Each row comes from the steps of one walk. Every step used is in the known rows, and no mark comes twice. Write the walk behind each row, first mark first.
Known rows:
boguz, timapi: [.10, .03, -.07, .43, -.28, -.17, -.39, .27, .25, -.13, -.18, -.25, -.10, -.32, .00, .28, .15, -.03, -.11, -.43, .08, -.02, -.17, .08, .02, -.23, -.11, .30, .49, -.22, -.11, .36, -.03, .08, .60, -.18, -.01]
dobodu, boguz, renu, kube, geris, timapi: [.32, .17, .24, -.06, .00, -.27, -.37, .45, .03, .04, -.06, -.06, -.37, -.37, .05, .12, .24, -.10, .09, -.53, .03, -.03, -.14, -.18, -.14, -.46, -.28, .25, .28, .03, -.27, .33, -.02, .00, .40, -.31, -.12]
renu, kube, geris, timapi, boguz, dobodu: [.18, .45, .30, .42, .23, -.27, -.24, .29, .14, -.03, -.02, -.14, -.01, -.09, -.15, .21, .32, .02, .09, -.23, .32, -.14, .04, -.11, -.04, -.35, -.11, .25, .41, -.09, -.19, .36, -.40, -.31, .56, -.36, .08]
kube, geris: [.06, .23, .15, .17, .10, -.21, -.43, .26, .23, -.06, -.05, -.39, -.04, -.28, -.32, .17, .14, -.05, .06, -.41, -.06, -.26, -.09, .04, -.32, -.45, .15, .05, .38, -.17, -.17, .35, -.11, -.17, .47, -.43, -.11]
renu, kube, geris: [.22, .38, .29, .38, .35, -.24, -.29, .36, .15, -.02, -.04, -.19, .06, -.06, -.12, .26, .22, -.06, .14, -.11, .16, -.10, .06, -.21, -.10, -.34, -.05, .18, .43, -.16, -.19, .31, -.39, -.28, .60, -.48, .20]
timapi, kube, geris, dobodu, boguz, renu: [.05, .46, .40, -.19, .08, -.20, -.24, .22, .12, -.08, .06, -.09, .16, -.04, -.19, .04, .31, -.18, .11, -.64, .17, -.17, .22, .07, -.05, -.31, -.08, .25, .48, -.13, -.35, .38, -.36, -.14, .41, -.40, -.01]
dobodu, boguz: [.15, -.04, -.03, -.15, -.17, -.24, -.31, .38, .03, -.03, -.13, -.22, -.28, -.36, -.06, .15, .25, -.09, -.11, -.33, -.07, -.10, -.25, .00, -.20, -.49, -.21, .14, .10, -.02, -.19, .14, .15, -.08, .34, -.28, -.33]
timapi, boguz, kube, geris: [.15, .32, .08, .25, .05, -.05, -.23, .10, .04, .06, -.05, -.11, .02, -.06, -.24, .23, .31, .07, -.23, -.58, .07, -.18, -.17, -.11, -.02, -.38, -.22, .23, .17, -.06, -.20, .51, .00, -.10, .52, -.46, .07]
timapi, kube: [.02, .35, .05, .07, .10, -.13, -.20, .21, .08, -.08, .05, -.06, .21, -.06, -.08, .15, .38, -.17, -.08, -.22, .12, -.09, .24, .07, .14, -.25, -.17, .23, .36, -.18, -.14, .35, -.22, -.01, .42, -.50, .10]
timapi, boguz, dobodu: [.09, .19, .04, .07, -.13, -.15, -.14, .14, .19, -.06, -.03, -.21, .16, -.02, -.19, .17, .37, .00, -.36, -.50, .18, -.15, -.04, -.10, -.04, -.29, -.19, .12, .09, .13, -.20, .32, .06, -.16, .38, -.49, -.04]
geris, timapi: [.14, .07, -.14, .25, -.11, -.16, -.38, .31, .13, -.03, .01, -.02, -.32, -.48, .05, .27, .34, -.01, -.12, -.19, .14, -.20, -.10, .26, -.13, -.32, -.11, .14, .25, -.07, -.04, .31, -.18, .06, .36, -.19, -.43]
kube, dobodu, boguz, renu: [.12, .18, .05, -.39, -.04, -.16, -.34, .58, .25, .08, -.04, -.26, .03, -.22, -.14, .06, .14, -.09, -.12, -.51, .13, -.13, .22, -.13, -.12, -.32, -.24, .09, .36, .37, -.34, .23, .02, -.23, .30, -.31, -.25]
renu, kube, dobodu, boguz: [.19, .31, .16, .08, .22, -.22, -.20, .58, .15, .05, -.07, -.16, .12, -.03, -.05, .16, .23, -.10, .00, -.10, .32, -.04, .24, -.21, .03, -.30, -.31, .21, .37, .16, -.25, .18, -.32, -.41, .47, -.34, -.02]
geris, dobodu, boguz, kube: [.19, .05, .12, -.34, -.14, -.26, -.16, .40, .07, -.05, -.08, -.02, .06, -.05, -.08, .19, .35, -.11, -.15, -.47, .16, -.13, -.10, .04, -.20, -.24, -.26, .26, .28, .09, -.49, .08, -.29, -.25, .41, -.40, -.49]
dobodu, boguz, renu, kube: [.34, .09, .18, -.12, .03, -.24, -.32, .45, .04, .04, -.07, -.03, -.24, -.27, .10, .11, .25, -.16, .00, -.45, -.02, .04, -.09, -.28, -.12, -.37, -.34, .21, .22, .08, -.29, .29, .03, .03, .43, -.43, .01]
boguz, timapi, geris, kube, dobodu: [.08, .28, .23, .39, -.22, -.04, -.40, .28, .38, -.17, -.05, -.26, .01, -.25, .07, .27, .09, -.09, -.01, -.59, .41, -.18, .12, .20, .14, -.31, -.07, .39, .58, -.15, -.08, .53, -.16, -.02, .74, -.17, -.09]
geris, kube: [.19, .26, .12, .40, .12, -.07, -.27, .06, .05, .01, .10, .01, .00, -.09, .11, .27, .28, -.29, -.11, -.14, .26, -.05, .07, .29, .10, -.22, .06, .39, .29, -.10, -.14, .22, -.32, .03, .57, -.59, .00]
renu, kube, dobodu: [.18, .33, .13, .20, .33, -.18, -.21, .54, .21, .05, -.02, -.14, .25, .04, -.05, .21, .24, -.07, -.02, -.01, .35, -.06, .33, -.19, .04, -.20, -.23, .17, .44, .14, -.24, .22, -.43, -.36, .50, -.45, .07]
geris, dobodu, boguz: [.18, -.08, .17, -.36, -.15, -.24, -.17, .42, .13, -.08, -.07, -.12, -.02, -.11, -.05, .15, .33, -.16, -.18, -.47, .16, -.19, -.13, .10, -.29, -.28, -.16, .13, .22, .11, -.41, .03, -.25, -.23, .35, -.26, -.57]

Which walk is each row?
[-.02, .34, .16, .41, -.16, -.18, -.36, .20, .21, -.18, -.12, -.25, .01, -.23, -.13, .17, .18, -.06, .05, -.56, .17, -.06, .03, .14, .14, -.26, -.06, .41, .65, -.35, -.13, .47, -.17, .00, .63, -.13, .15] | boguz, timapi, kube, geris
[.15, .25, -.07, .24, -.12, -.04, -.27, .26, .07, .07, .01, .06, -.21, -.30, -.04, .26, .43, .11, -.27, -.43, .29, -.22, -.06, .19, .06, -.32, -.31, .25, .23, .08, -.11, .46, -.18, -.07, .40, -.15, -.33] | geris, timapi, boguz, kube, dobodu
[.10, .39, .15, .22, .16, -.03, -.25, .18, .15, .06, .12, -.08, .17, -.02, .02, .21, .25, -.24, -.12, -.20, .41, -.12, .32, .26, .14, -.20, .04, .37, .42, .13, -.20, .18, -.38, -.17, .51, -.51, -.06] | geris, kube, dobodu
[.34, .21, .40, .11, .17, -.03, -.21, .18, .16, .11, .00, .01, .02, .01, -.01, .19, .33, -.04, -.20, -.69, .20, -.13, -.03, -.26, -.07, -.26, -.22, .13, .22, .12, -.29, .51, -.22, -.01, .44, -.43, .15] | timapi, boguz, renu, kube, geris, dobodu
[.20, .30, .18, .17, .12, -.25, -.23, .56, .16, .02, -.11, -.18, .08, -.04, -.04, .17, .22, -.07, .01, -.16, .37, -.04, .18, -.16, .09, -.27, -.31, .30, .47, .11, -.26, .20, -.28, -.36, .54, -.24, .04] | renu, kube, dobodu, boguz, timapi
[.08, .37, .05, -.05, -.06, -.16, -.31, .38, .11, .00, .07, .06, -.17, -.34, .02, .12, .38, -.09, -.04, -.44, .29, -.17, .24, .22, .11, -.32, -.27, .28, .41, .06, -.16, .39, -.28, -.02, .30, -.14, -.30] | geris, timapi, kube, dobodu, boguz, renu
[.33, .32, .30, .20, .27, -.16, -.40, .37, .19, .06, .07, .04, -.09, -.17, .08, .20, .19, -.10, .10, -.46, .11, .00, .11, -.27, -.11, -.21, -.17, .17, .48, .04, -.29, .51, -.30, .09, .49, -.57, .25] | boguz, renu, kube, geris, timapi
[.17, .39, .22, .05, .08, -.08, -.27, .24, .11, .10, .11, -.04, .01, -.10, .07, .14, .21, -.27, -.07, -.39, .37, -.06, .26, .18, .13, -.26, -.09, .42, .38, .20, -.27, .19, -.29, -.13, .48, -.47, -.11] | geris, kube, dobodu, boguz, renu
[.11, .15, .33, -.17, -.04, -.29, -.34, .33, .21, -.06, -.07, -.35, -.04, -.19, -.29, .13, .18, -.08, .07, -.60, .08, -.31, -.14, .09, -.41, -.42, .08, .06, .36, -.05, -.38, .20, -.25, -.34, .41, -.27, -.41] | kube, geris, dobodu, boguz
[.11, .11, .13, .34, -.29, -.08, -.43, .34, .40, -.22, -.12, -.32, -.05, -.34, .05, .29, .10, -.03, -.02, -.56, .19, -.19, -.08, .09, .00, -.35, -.12, .26, .52, -.23, -.05, .57, .00, .07, .71, -.14, -.11] | boguz, timapi, geris
[.27, .00, .07, -.27, -.12, -.20, -.35, .40, .07, .02, -.07, -.11, -.27, -.39, .06, .10, .21, -.15, -.07, -.55, -.14, -.01, -.19, -.17, -.19, -.40, -.26, .15, .17, .09, -.28, .26, .18, .10, .36, -.42, -.17] | dobodu, boguz, renu
[.17, .30, .32, .16, .07, .06, -.34, .22, .28, -.12, .10, -.13, .06, -.15, .11, .25, .20, -.21, .01, -.33, .31, -.31, .17, .20, -.01, -.44, .00, .22, .31, -.12, -.05, .51, -.21, .02, .69, -.53, -.19] | timapi, geris, kube
[.28, .14, .46, -.33, -.01, -.10, -.27, .50, .36, -.11, .04, -.11, .09, -.07, .09, .17, .23, -.14, .01, -.61, .30, -.32, .11, -.08, -.23, -.41, -.21, .09, .31, .06, -.28, .48, -.28, -.15, .56, -.37, -.42] | timapi, geris, dobodu, boguz, renu, kube
[.19, .38, .42, -.10, .06, .03, -.36, .36, .33, -.06, .12, -.15, .06, -.15, .10, .15, .15, -.20, .03, -.55, .40, -.30, .30, .10, .01, -.46, -.11, .22, .36, .11, -.15, .54, -.18, -.08, .63, -.47, -.22] | timapi, geris, kube, dobodu, boguz, renu
[.31, .29, .21, .01, .33, -.12, -.31, .49, .24, .10, .08, .01, .17, -.03, .12, .17, .17, -.13, -.03, -.40, .17, .05, .32, -.39, -.01, -.13, -.27, .18, .47, .25, -.35, .45, -.29, -.02, .46, -.63, .29] | boguz, renu, kube, dobodu
[.19, .35, .27, .18, .12, -.20, -.24, .60, .23, -.01, -.08, -.22, .09, -.07, -.01, .17, .19, -.05, .07, -.23, .41, -.12, .23, -.18, .09, -.33, -.34, .27, .46, .10, -.23, .31, -.31, -.36, .58, -.23, -.03] | renu, kube, dobodu, boguz, timapi, geris
[.27, .22, .11, .24, .00, -.04, -.28, .28, .15, .10, .05, .09, -.24, -.30, .08, .21, .39, .06, -.20, -.51, .32, -.18, .03, .02, .02, -.29, -.28, .20, .25, .16, -.12, .51, -.25, .02, .34, -.14, -.20] | geris, timapi, boguz, renu, kube, dobodu
[.07, .19, .14, .07, -.31, -.27, -.33, .32, .06, -.14, -.18, -.27, -.28, -.37, -.12, .11, .21, -.10, .07, -.62, .06, -.06, -.20, .09, .02, -.46, -.22, .39, .39, -.23, -.19, .29, .08, -.06, .50, -.04, -.19] | dobodu, boguz, timapi, kube, geris
[.07, .14, -.02, -.28, -.06, -.19, -.29, .55, .23, .04, -.08, -.33, .04, -.23, -.20, .08, .18, -.07, -.14, -.37, .16, -.21, .15, .01, -.11, -.38, -.20, .09, .30, .29, -.28, .16, -.04, -.35, .30, -.23, -.36] | kube, dobodu, boguz
[-.01, .34, .23, .33, -.20, -.20, -.31, .20, .24, -.20, -.11, -.22, .06, -.15, -.12, .18, .22, -.07, .03, -.64, .26, -.10, .05, .18, .11, -.20, -.06, .42, .70, -.32, -.22, .42, -.28, -.07, .60, -.12, .04] | boguz, timapi, kube, geris, dobodu
[.11, .37, .17, .10, .05, -.09, -.26, .23, .09, .05, .07, -.11, .02, -.10, .01, .17, .24, -.25, -.08, -.28, .40, -.10, .21, .26, .13, -.30, -.05, .40, .33, .13, -.23, .12, -.30, -.20, .48, -.41, -.17] | geris, kube, dobodu, boguz
[.30, .06, .13, .07, .04, .02, -.26, .14, .17, .11, -.01, -.01, -.08, -.14, .05, .20, .29, -.03, -.34, -.67, .03, -.12, -.09, -.20, -.08, -.29, -.23, .07, .11, .14, -.18, .51, .06, .17, .36, -.46, .10] | timapi, boguz, renu
[.02, .26, .04, .39, -.23, -.15, -.30, .20, .18, -.18, -.11, -.15, .03, -.20, -.01, .20, .23, -.08, -.07, -.48, .18, .00, .04, .13, .23, -.19, -.18, .43, .59, -.30, -.11, .41, -.16, .08, .59, -.16, .14] | boguz, timapi, kube
[.04, .14, .00, -.15, -.22, -.19, -.34, .55, .27, -.02, -.13, -.37, -.04, -.27, -.19, .09, .13, -.04, -.12, -.50, .22, -.13, .12, .05, -.01, -.34, -.22, .21, .44, .20, -.27, .20, .02, -.33, .40, -.07, -.33] | kube, dobodu, boguz, timapi
[-.04, .49, .20, .08, .14, -.16, -.28, .19, .14, -.09, .04, -.19, .17, -.08, -.26, .12, .29, -.14, .08, -.39, .10, -.18, .20, .10, .03, -.36, -.02, .22, .46, -.25, -.17, .40, -.26, -.12, .46, -.45, .13] | timapi, kube, geris
[.13, .24, .03, -.07, -.09, -.29, -.32, .38, -.05, -.04, -.13, -.20, -.20, -.28, -.22, .15, .25, -.06, .03, -.47, -.08, -.08, -.22, -.05, -.14, -.50, -.27, .30, .27, -.10, -.31, .25, .11, -.18, .51, -.43, -.22] | dobodu, boguz, kube, geris
[.16, .13, -.11, -.10, -.13, -.24, -.27, .41, -.07, -.03, -.12, -.09, -.19, -.27, -.08, .18, .29, -.07, -.08, -.37, -.07, -.01, -.21, -.08, -.07, -.44, -.34, .33, .20, -.04, -.28, .21, .14, -.11, .50, -.47, -.26] | dobodu, boguz, kube
[.13, .07, .23, .16, -.31, -.10, -.37, .34, .44, -.24, -.11, -.26, .01, -.23, .05, .28, .14, -.04, -.06, -.63, .30, -.22, -.05, .12, -.06, -.26, -.13, .26, .54, -.18, -.18, .49, -.18, -.03, .70, -.11, -.26] | boguz, timapi, geris, dobodu
[.15, .22, .21, .43, -.25, -.04, -.40, .23, .33, -.21, -.07, -.22, -.05, -.27, .13, .29, .14, -.12, -.01, -.54, .33, -.15, -.01, .21, .11, -.33, -.07, .42, .53, -.26, -.04, .55, -.12, .10, .77, -.21, -.05] | boguz, timapi, geris, kube
[.22, .34, .38, .23, .33, -.27, -.23, .37, .17, -.02, -.03, -.15, .15, .05, -.12, .23, .25, -.09, .12, -.20, .28, -.15, .08, -.13, -.15, -.25, -.03, .18, .47, -.10, -.33, .26, -.59, -.35, .57, -.42, .04] | renu, kube, geris, dobodu
[.35, .24, .32, .21, .20, -.03, -.26, .18, .14, .12, .00, -.02, -.03, -.06, .00, .19, .29, -.03, -.18, -.64, .11, -.12, -.04, -.32, -.04, -.31, -.24, .14, .18, .07, -.21, .58, -.13, .06, .45, -.46, .26] | timapi, boguz, renu, kube, geris
[.17, -.08, .18, -.22, -.29, -.27, -.22, .39, .18, -.12, -.12, -.15, -.06, -.16, -.01, .17, .29, -.11, -.14, -.58, .21, -.13, -.18, .14, -.19, -.24, -.17, .24, .35, .02, -.41, .08, -.24, -.21, .41, -.11, -.50] | geris, dobodu, boguz, timapi
[.09, .16, .34, -.08, -.13, -.31, -.38, .31, .25, -.11, -.12, -.36, -.09, -.22, -.29, .15, .15, -.06, .09, -.69, .12, -.27, -.17, .12, -.33, -.40, .06, .15, .45, -.12, -.37, .22, -.26, -.32, .46, -.17, -.38] | kube, geris, dobodu, boguz, timapi
[.16, .13, .29, -.36, -.11, -.10, -.26, .47, .29, -.16, .00, -.15, .10, -.10, .00, .20, .26, -.11, -.01, -.57, .26, -.37, .04, .04, -.23, -.44, -.22, .11, .31, .03, -.28, .42, -.18, -.18, .58, -.39, -.51] | timapi, geris, dobodu, boguz, kube
[.13, .02, .23, -.25, -.28, -.28, -.17, .37, .14, -.14, -.12, -.09, -.01, -.08, -.02, .14, .30, -.14, -.11, -.60, .25, -.13, -.09, .15, -.11, -.21, -.18, .29, .40, -.03, -.41, .12, -.31, -.19, .42, -.11, -.45] | geris, dobodu, boguz, timapi, kube
[.22, .32, .41, .27, .18, -.32, -.26, .41, .15, -.06, -.11, -.18, .02, -.03, -.11, .21, .23, -.07, .15, -.33, .30, -.12, -.01, -.14, -.11, -.31, -.12, .29, .50, -.14, -.32, .26, -.49, -.36, .61, -.27, -.01] | renu, kube, geris, dobodu, boguz, timapi
[.14, .30, .00, .12, .01, .02, -.17, .22, .09, .10, -.04, -.06, .14, .02, -.18, .22, .36, .06, -.36, -.52, .21, -.14, .01, -.09, .08, -.29, -.34, .23, .18, .16, -.24, .43, -.05, -.17, .47, -.47, -.01] | timapi, boguz, kube, dobodu
